Each row was made from one small tree. The marks that hang from a mark follow it in brackets, in the order of their numbers. Every link used is in the known rows. Write each row's tree.
Known rows
j963{j693{j133}}: [ 2.82  2.84  0.80 -0.67  0.99 -0.66  0.01  0.30  1.07  2.30 -1.15  1.31
 -1.17  4.22 -3.04  0.92  1.63  0.34 -0.87  2.18  1.67 -0.96 -3.31]
j961{j380{j963} j730{j158}}: [ 2.46  2.92 -1.38 -1.60  1.20 -2.70 -2.85  0.22  0.54  1.21  3.18  1.01
 -2.91  1.90 -0.09  0.07  0.35  0.96  0.25 -2.15 -1.35 -1.88  0.05]
j383{j963{j380 j693{j961}}}: [ 5.42  5.67 -0.10 -0.65  4.12 -2.18 -1.56  0.63  2.49  5.72  0.52 -0.49
 -1.18  2.02 -2.45  0.74  1.92  0.99 -0.96  7.39  0.95  1.59  0.86]
j961{j380 j730}: [ 2.05 -0.99 -0.27 -1.49  1.18 -2.28 -2.95  0.12  1.61 -0.02  2.84  1.78
 -2.56  2.34 -1.77 -0.17 -0.53  0.00 -0.07  1.01 -0.68 -1.98 -0.35]
j963{j380 j693{j133{j383} j961}}: [ 4.75  8.05  0.10 -0.73  2.70 -1.63  0.17 -0.18  3.42  5.74  0.58  0.14
 -1.38  4.08 -3.78  1.23  4.45  1.26 -0.36  5.21  1.98 -0.23 -1.76]
j961{j380 j730{j158}}: [ 1.27  0.82 -1.22 -1.48  0.46 -2.22 -3.04  0.76  1.08 -1.05  2.51  1.40
 -2.71  2.31 -0.21 -0.14 -0.27  0.46  0.21 -0.84 -1.03 -3.19 -0.95]
j961{j380}: [ 1.55 -0.80  0.52 -1.07  1.31 -1.81 -2.47  0.55  1.63  1.28  1.97  1.64
 -3.07  2.23 -3.24  0.47  1.99  0.20 -0.90  0.14  0.68 -0.76 -1.23]
j693{j133{j383}}: [-1.37  1.62  1.10  0.12  0.68 -0.15  0.77  1.26  1.42  2.36  0.63 -0.40
 -1.16  4.15 -2.96  1.69 -0.13 -0.05 -0.28  2.41  2.65 -2.45 -3.67]
j133{j380{j963{j693{j961}}}}: [ 6.77  2.09 -0.40 -1.37  2.37 -2.66 -2.06 -0.17  3.41  5.33 -1.56  0.99
 -0.63  1.69 -3.04  1.57  2.87  1.60 -1.39  1.84  0.76  1.07  0.49]
j383{j963{j693{j133{j380} j961}}}: [ 5.59  2.99 -0.31 -0.59  3.72 -1.62 -0.86  1.14  2.59  6.70 -1.34  0.33
 -0.26  3.52 -1.93  0.87  1.02  0.88 -1.29  7.14  1.25  0.54 -0.60]
j963{j380 j693{j133}}: [ 5.31  5.88  0.35 -1.00  0.99 -1.14  0.63 -0.08  2.52  4.71  0.51  1.30
 -1.38  4.15 -3.94  0.79  2.93  1.06 -0.96  3.01  1.38  0.17 -2.27]
j133{j380 j383{j963}}: [ 1.52 -0.06  0.30 -0.02  1.70 -1.00 -1.05  2.17  3.68  6.82 -0.04 -3.03
 -0.40  2.86 -1.98  2.45 -1.64  1.25 -1.04  5.78  2.76 -0.87  0.27]
j693{j961{j380 j730}}: [ 3.25  0.52 -0.77 -1.42  2.91 -3.11 -3.70 -0.08  2.12 -0.34  1.62  2.54
 -2.01  1.36 -2.13 -0.13  1.71 -0.20  0.02  2.65 -0.81 -1.38  0.48]
j380{j963{j693{j133{j130}}}}: [ 1.30  4.24  1.21 -0.85  1.76 -1.67  0.15 -0.58  0.00  3.81  0.13  1.08
 -1.11  3.03 -2.98  1.42  2.06  0.93 -1.26  0.51  1.95 -0.30 -2.50]
j963{j693{j133 j961{j730}}}: [ 4.58  3.83 -0.32 -1.07  2.61 -1.76 -1.05 -0.30  1.73  1.41 -1.05  2.13
 -0.64  3.58 -2.25  0.28  1.72  0.05 -0.29  4.11  0.41 -1.38 -2.29]
j133{j130}: [-4.50 -1.77  2.06 -0.71  0.37 -1.72 -0.94  0.44  0.24 -1.82  0.43  1.78
 -0.56  1.55 -3.14  1.47 -0.11  0.15 -1.66  1.31  2.81 -3.25 -2.40]
j133{j380 j383}: [ 1.01 -0.81  0.38 -0.35  0.59 -1.06 -1.27  1.49  3.84  4.11 -0.43 -1.87
 -0.71  2.83 -3.02  2.54 -0.26  1.11 -0.88  2.61  2.67 -1.77 -0.88]
j383{j963{j693{j133{j380}}}}: [ 4.69  2.01  0.29 -0.47  2.35 -0.83 -0.24  1.47  2.11  6.64 -1.00 -0.13
 -0.35  3.90 -1.84  1.02 -0.42  0.93 -1.46  6.05  1.54  0.29 -1.35]
j961{j380{j963{j693}}}: [ 4.11  2.96  0.45 -1.36  2.19 -2.32 -2.34 -0.59  1.18  4.28  1.90  0.93
 -3.42  2.54 -3.21  0.78  3.54  1.05 -0.93 -0.56  0.54  1.16 -0.46]
j730{j158}: [-1.04  1.56 -0.59 -0.38  0.43 -1.19 -1.61  1.71  0.46 -2.36 -0.52  0.52
 -1.48  1.46 -1.06  0.93  0.32  0.32 -0.53 -1.15  0.82 -2.67 -2.48]
j961{j380{j963{j693}} j730{j158}}: [ 3.99  4.53 -1.37 -1.74  1.36 -2.66 -2.82 -0.26  0.44  2.15  2.39  0.69
 -3.10  2.60 -0.16  0.18  1.21  1.38  0.06 -1.64 -1.23 -1.37 -0.20]

Write each row's tree
[ 2.66  1.74 -0.26 -0.53  2.27 -1.59 -0.33  1.10  4.03  4.63 -0.86  0.77
 -0.11  3.64 -3.11  1.79  2.27  0.67 -0.61  4.42  2.01 -2.25 -1.85] => j693{j133{j380 j383} j961}
[ 2.68  5.15  1.19 -1.14  0.83 -1.52  1.04 -0.37  2.03  4.13  0.81  1.81
 -0.90  4.14 -3.94  1.06  2.87  1.41 -1.48  3.10  2.32 -1.27 -2.78] => j963{j380 j693{j133{j130}}}
[ 4.50  3.56  0.41 -1.26  1.91 -1.95 -1.30 -0.48  1.07  5.19  2.00  1.33
 -3.26  3.51 -3.15  0.69  3.73  1.11 -0.84 -0.41  0.66  0.76 -1.14] => j961{j380{j963{j693{j133}}}}
[ 4.44  4.76  0.35 -0.47  2.80 -1.48 -1.02  0.92  2.05  5.82  0.89 -1.03
 -1.34  2.48 -2.44  0.73  0.52  1.00 -1.16  6.30  1.23  1.37  0.15] => j383{j963{j380 j693}}
[ 4.57  2.94 -0.08 -1.27  3.18 -2.46 -2.87 -0.38  1.98  1.64 -0.40  1.55
 -2.48  2.51 -3.20  0.59  4.33  0.57 -0.82  2.66  0.74  0.12 -0.78] => j963{j693{j961{j380}}}
[ 3.98  4.96  0.18 -0.92  3.48 -2.51 -2.07 -0.76  1.07  2.84 -0.46  0.59
 -1.61  1.32 -2.93  1.14  3.46  0.69 -0.66  1.59  0.80  1.42 -0.14] => j380{j963{j693{j961}}}
[ 4.24  0.69  0.02 -0.82  0.88 -1.31  0.39  0.79  2.69  5.27 -0.24  1.91
 -0.33  3.24 -2.98  1.22  1.01  0.92 -1.14  0.81  1.04 -0.65 -1.81] => j693{j133{j380{j963}}}
[ 3.48  4.79  0.66 -0.75  2.10 -1.46 -0.22 -0.28  0.46  4.08 -0.11  0.66
 -1.49  3.04 -2.98  1.19  2.16  0.73 -0.70  0.76  1.14  0.83 -1.93] => j380{j963{j693{j133}}}
[ 4.42  3.70 -0.04 -0.76  2.47 -1.44 -0.51  0.32  3.40  5.22 -1.82  0.33
 -0.49  4.41 -3.14  1.70  3.14  1.17 -0.75  4.36  2.16 -1.11 -2.23] => j963{j693{j133{j380 j383} j961}}
[ 4.10  3.02 -0.01 -0.67  4.19 -2.09 -2.53  0.74  1.53  4.76  0.13 -0.03
 -1.89  2.46 -2.04  0.55  1.75  0.63 -1.07  6.24  0.96  1.09  0.25] => j383{j963{j693{j961{j380}}}}
[ 6.47  6.93 -0.13 -1.14  2.51 -2.02 -0.18 -0.33  3.17  4.50  0.05  2.09
 -1.22  3.45 -3.90  0.37  4.74  1.00 -0.79  4.46  0.87  0.33 -1.72] => j963{j380 j693{j133 j961}}
[ 3.17  1.24 -0.42 -1.54  1.82 -2.70 -2.88 -0.42  1.12  2.03  3.43  1.32
 -2.77  1.88 -1.73  0.14  0.18  0.42 -0.06 -0.20 -0.96 -0.60  0.54] => j961{j380{j963} j730}
[ 0.49  2.47  0.69 -1.29  2.69 -3.01 -0.62 -0.54  1.08  3.64  2.07  3.60
 -1.50  2.92 -3.40  0.71  4.51  0.63 -1.10  1.44  1.57 -2.17 -1.98] => j693{j133{j130} j961{j380{j963}}}
[ 4.51  2.97 -0.30 -0.91  4.09 -2.23 -2.80  0.54  1.50  4.42  0.61  0.02
 -1.63  2.52 -1.17  0.27  0.40  0.50 -0.70  6.67  0.22  0.54  0.75] => j383{j963{j693{j961{j380 j730}}}}
[ 6.55  2.60 -0.81 -1.40  2.45 -2.09 -1.17 -0.09  3.16  3.30 -1.82  2.38
 -0.07  3.96 -2.23  0.54  1.87  0.78 -0.67  4.20  0.26 -1.34 -1.44] => j963{j693{j133{j380} j961{j730}}}
[ 4.97  2.89 -0.40 -1.53  2.98 -2.69 -3.16 -0.65  2.06  0.97  0.03  1.60
 -2.07  2.66 -2.37  0.08  2.80  0.45 -0.32  3.18 -0.02 -0.48 -0.28] => j963{j693{j961{j380 j730}}}
[ 2.53  1.83 -1.64 -1.42  2.56 -3.12 -3.62  0.41  1.64 -1.34  1.44  2.36
 -2.24  1.37 -0.85 -0.22  1.93  0.20  0.27  1.18 -1.09 -2.66 -0.04] => j693{j961{j380 j730{j158}}}
[ 3.04  3.01 -1.64 -1.32  2.00 -2.42 -1.63  0.63  1.73  0.69  1.47  3.35
 -1.71  3.28 -0.89 -0.38  2.31  0.21  0.20  1.36 -0.95 -3.33 -1.63] => j693{j133 j961{j380 j730{j158}}}
[ 1.28 -0.34  0.33 -1.14  1.47 -2.45 -0.12  0.51  3.07  2.79 -1.03  3.87
  0.80  2.93 -3.37  1.30  2.59  0.80 -1.63  3.60  2.09 -3.28 -2.21] => j693{j133{j130 j380} j961}
[ 1.99  4.79  0.08 -0.55  3.27 -2.16 -0.72  0.09  2.09  5.64  2.22  0.67
 -2.39  3.62 -3.11  1.32  4.14  0.61  0.01  2.43  1.41 -1.06 -1.53] => j693{j133{j383} j961{j380{j963}}}
[ 3.99  3.86  0.17 -0.84  2.72 -1.51 -0.83 -0.01  1.65  2.17 -1.61  2.01
 -1.02  3.55 -3.07  0.55  3.30  0.21 -0.64  3.42  1.25 -0.64 -2.69] => j963{j693{j133 j961}}
[ 3.86  6.03 -0.88 -1.11  2.89 -2.74 -2.38 -0.50  0.65  1.74 -0.29  0.47
 -1.48  1.35 -1.20  0.93  2.14  0.92 -0.11  0.59 -0.20  0.14 -0.17] => j380{j963{j693{j961{j730{j158}}}}}
[ 4.53  3.22 -0.89 -1.44  3.00 -2.88 -1.50 -0.47  1.75  3.08  2.27  3.24
 -1.74  2.91 -2.03 -0.23  2.56  0.19  0.05  2.23 -0.89 -1.10 -0.70] => j693{j133 j961{j380{j963} j730}}
[ 6.24  2.73 -0.36 -1.18  2.52 -1.77 -0.92  0.17  3.23  4.22 -2.29  2.16
 -0.34  3.74 -3.21  0.97  3.41  0.94 -1.15  3.62  1.13 -0.59 -2.01] => j963{j693{j133{j380} j961}}
[ 2.36  0.99  0.82 -1.65  1.70 -3.20 -1.43 -0.63  2.57  4.57 -1.14  1.78
  0.17  1.70 -3.22  1.91  2.78  1.99 -2.16  1.76  2.29 -1.09 -0.23] => j133{j130 j380{j963{j693{j961}}}}
[-0.13  3.07  0.31 -0.07  2.59 -1.23 -0.15  0.83  2.09  2.18  0.09  0.46
 -0.79  3.47 -3.04  1.40  2.12 -0.19 -0.03  4.21  2.18 -2.38 -2.66] => j693{j133{j383} j961}
[-4.14  2.96  2.05 -0.07  2.95 -1.62 -0.86  0.70  0.78  3.84  0.50 -2.43
 -0.54  2.93 -2.04  2.50  0.11  0.98 -1.26  6.83  4.29 -2.37 -1.48] => j133{j130 j383{j963{j693{j961}}}}
[-1.02  2.26  0.98  0.34  1.46 -0.06  0.88  1.88  1.16  4.79  1.01 -1.26
 -0.83  4.18 -2.10  1.70 -1.11  0.02 -0.44  4.75  2.72 -1.71 -2.77] => j693{j133{j383{j963}}}
[-4.76  2.56  2.18  0.02  1.41 -1.44  0.06  1.12  1.40  4.39  2.57 -2.57
 -0.68  2.57 -2.44  2.46 -0.95  1.17 -1.29  6.11  4.26 -2.51 -1.11] => j133{j130 j383{j963{j380}}}
[ 1.68  3.13 -1.44 -0.78  2.00 -1.93 -1.02  0.90  1.43 -0.92 -0.09  2.86
 -0.34  2.63 -0.70  0.02  0.64 -0.21  0.37  2.25 -0.51 -3.70 -2.28] => j693{j133 j961{j730{j158}}}
[ 5.88  7.10 -1.40 -1.45  2.44 -2.76 -2.10 -0.28  2.84  1.40  0.27  1.10
 -1.37  1.94 -1.94  0.31  3.07  1.28 -0.14  3.37 -0.36 -0.66 -0.14] => j963{j380 j693{j961{j730{j158}}}}
